What can hang from each mark:
Z86: Z361 Z595
Z199: Z908
Z595: Z86 Z119 Z859
Z859: Z595
Z908: Z595
Z560: Z908
Z119: Z199
Z592: Z670 Z908

Each row was made from one small tree. The marks that hang from a mark follow it in brackets, in the order of their numbers. Every link used is in the known rows. Write each row's tree.
In the rows, 128 means zero.
Known rows:
Z859{Z595{Z86{Z361} Z119{Z199}}}: [101 126 127  88 152  90 104 182 133 132 126 100 158 133  90 118 104 131
 181]
Z119{Z199{Z908{Z595}}}: [167 120 160 163 112 131  97 141 113 150 164 100 106 110 152 152  76 119
 133]
Z199{Z908{Z595{Z86{Z361} Z859}}}: [109 139  92  98 132 136  89 162 102  94 172 137 124 147 114 147  90 172
 115]
Z86{Z361 Z595}: [ 51  74 132 105 196  66 134 142 153 181 133 107 116 107 171 146 132 127
  83]
Z119{Z199{Z908{Z595{Z859}}}}: [179 131 140 161 105 123  75 139  88 124 156 120 105 133 131 148  94 127
 168]
Z119{Z199{Z908}}: [155 110 146 160 118 114 120 158 130 179 143  97 120 102 164 156 100 144
 141]
Z560{Z908{Z595{Z119 Z859}}}: [137 164  96 176 150  81  83 140  90 105 144 137 105 158 123 163 177 142
 190]
Z859{Z595{Z86{Z361} Z119}}: [ 78 122 109  88 179  87 116 183 130 142 115 123 161 131 112 124 125 150
 157]
Z560{Z908{Z595{Z859}}}: [141 154 108 161 137 109 116 124 123 118 152 143  91 138 131 165 151 143
 193]
Z908{Z595}: [131 133 140 144 166 120 126 136 140 147 136 125 102 124 164 153 119 119
 130]
Z908{Z595{Z86 Z119{Z199}}}: [140 170 135 116 141 119  71 153 133  91 147  92 129 146 114 143 110 125
 169]
Z560{Z908{Z595{Z86{Z361} Z859}}}: [ 95 166  80  99 135 126 114 147 140  80 178 139 104 154  94 157 125 170
 161]
Z595{Z86 Z119 Z859}: [117 171  78 113 167  91  82 171 121 100 105 131 146 158 124 147 176 177
 192]
Z592{Z670 Z908}: [121 141  93 113 153  99 238 157 128 219  94 152  94 109 147 190 168 156
 165]
Z595{Z859}: [128 138 104 141 164  98 125 154 132 149 108 142 115 139 154 150 162 153
 177]
Z119{Z199}: [139 131 145 143 144 109 133 153 161 168 128  98 112 118 155 149 119 126
 161]
Z859{Z595{Z119{Z199{Z908}}}}: [162  97 156 169 128  82  89 164  85 183 117 101 151 101 136 132 107 124
 191]
Z859{Z595}: [128 103 147 137 166 100 151 143 147 191  96 131 132  95 154 133 126 125
 191]
Z908{Z595{Z859}}: [140 146 119 143 158 113 102 134 116 119 128 146 102 147 143 148 138 128
 168]
Z592{Z670}: [100 111 129 125 155 118 205 163 153 212  99 130 124 103 163 185 153 150
 152]
Z908{Z595{Z119}}: [125 142 129 157 180  94  96 153 110 135 129 118 117 144 156 150 145 118
 128]

Write each row's tree:
[ 65 145  86  93 183  93 113 194 143 126 133 112 144 152 131 146 143 170
 104] => Z595{Z86{Z361} Z119}
[133 172 103 101 148 136  94 135 138  82 134 140 116 145 120 147 125 153
 186] => Z908{Z595{Z86 Z859}}
[144 159  93 134 135 114  46 159  75  83 143 131 139 151 120 152 131 171
 161] => Z199{Z908{Z595{Z86 Z119 Z859}}}
[ 79 100 120 120 176  34  66 157  96 134 128 100 125 151 121 135 155 114
 144] => Z86{Z361 Z595{Z119{Z199} Z859}}
[100 162  84  93 149  87  76 192 120  91 136 109 140 178  88 134 138 160
 168] => Z595{Z86{Z361} Z119{Z199} Z859}
[ 58  95 101 119 203  31  80 158  95 143 116 122 130 150 142 140 176 133
 119] => Z86{Z361 Z595{Z119 Z859}}
[119 115 133 141 164  39  56 135 104 136 108 100 125 135 136 141 169 116
 191] => Z86{Z595{Z119{Z199} Z859}}
[133 147 117 135 143 122  70 158  98 111 151 111 140 128 143 156 113 163
 122] => Z199{Z908{Z595{Z86 Z119}}}
[ 90 165  80  94 171 102  69 174 100  69 146 135 130 184  97 138 138 153
 134] => Z908{Z595{Z86{Z361} Z119 Z859}}
[124 168 115 121 133 139 129 126 171 110 165 118 106 114 130 168 121 161
 171] => Z560{Z908{Z595{Z86}}}
[ 60  89 112 105 188  58 111 140 127 154 125 129 115 129 148 143 151 134
 122] => Z86{Z361 Z595{Z859}}
[135  95 135 159 140  46  41 139  71 149 126  98 135 118 146 148 148 131
 169] => Z86{Z595{Z119{Z199{Z908}} Z859}}
[149 154 137 177 130  92  91 140 118 126 162  95 102 138 126 161 136 115
 177] => Z560{Z908{Z595{Z119{Z199}}}}
[146 114 155 151 153  73 102 159 116 172  99 104 142 117 128 126 129 105
 214] => Z859{Z595{Z119{Z199}}}
[ 80 115 117  72 166 118 150 166 163 151 123 126 147 111 118 126 100 150
 159] => Z859{Z595{Z86{Z361}}}
[170 158 124 121  93 145  65 140 109  87 164 116 120 131 108 147  82 153
 186] => Z119{Z199{Z908{Z595{Z86 Z859}}}}
[101 156 121  95 149 113  79 175 129  88 168  93 127 161 100 136  97 125
 119] => Z908{Z595{Z86{Z361} Z119{Z199}}}
[134 179  91 120 126 131 107 125 145  81 159 137 104 138 107 164 140 168
 208] => Z560{Z908{Z595{Z86 Z859}}}
[154 157  97 133 113 101  54 175  94 104 135 107 149 143 111 148 132 178
 193] => Z595{Z86 Z119{Z199{Z908}} Z859}
[ 93 157  89  81 157 131 103 157 134  82 157 141 116 162 104 139 111 153
 136] => Z908{Z595{Z86{Z361} Z859}}
[140 124 131 175 153  99  79 159  78 146 145 117 125 130 165 158 125 139
 106] => Z199{Z908{Z595{Z119}}}
[ 77 157  65  91 176  86  92 192 117  99 126 131 144 175 109 141 162 176
 141] => Z595{Z86{Z361} Z119 Z859}
[142 180 122 135 118 114  82 141 140  87 170  90 117 137 103 160 125 141
 194] => Z560{Z908{Z595{Z86 Z119{Z199}}}}
[161 131 114 174 125  78  63 174  73 141 128 112 132 144 134 149 144 152
 177] => Z595{Z119{Z199{Z908}} Z859}
[129 179  93 115 162 107  61 153 106  72 128 134 132 167 112 145 152 153
 181] => Z908{Z595{Z86 Z119 Z859}}
[120 127 132  99 112 148  98 163 131 111 191  95 120 126 116 145  49 146
 101] => Z119{Z199{Z908{Z595{Z86{Z361}}}}}
[ 85 153 102  99 143 134 137 149 165 106 185 118 105 132 116 162 107 161
 125] => Z560{Z908{Z595{Z86{Z361}}}}
[148 144 150 159 152  95  78 151 111 127 139  96 114 147 137 143 122  99
 151] => Z908{Z595{Z119{Z199}}}
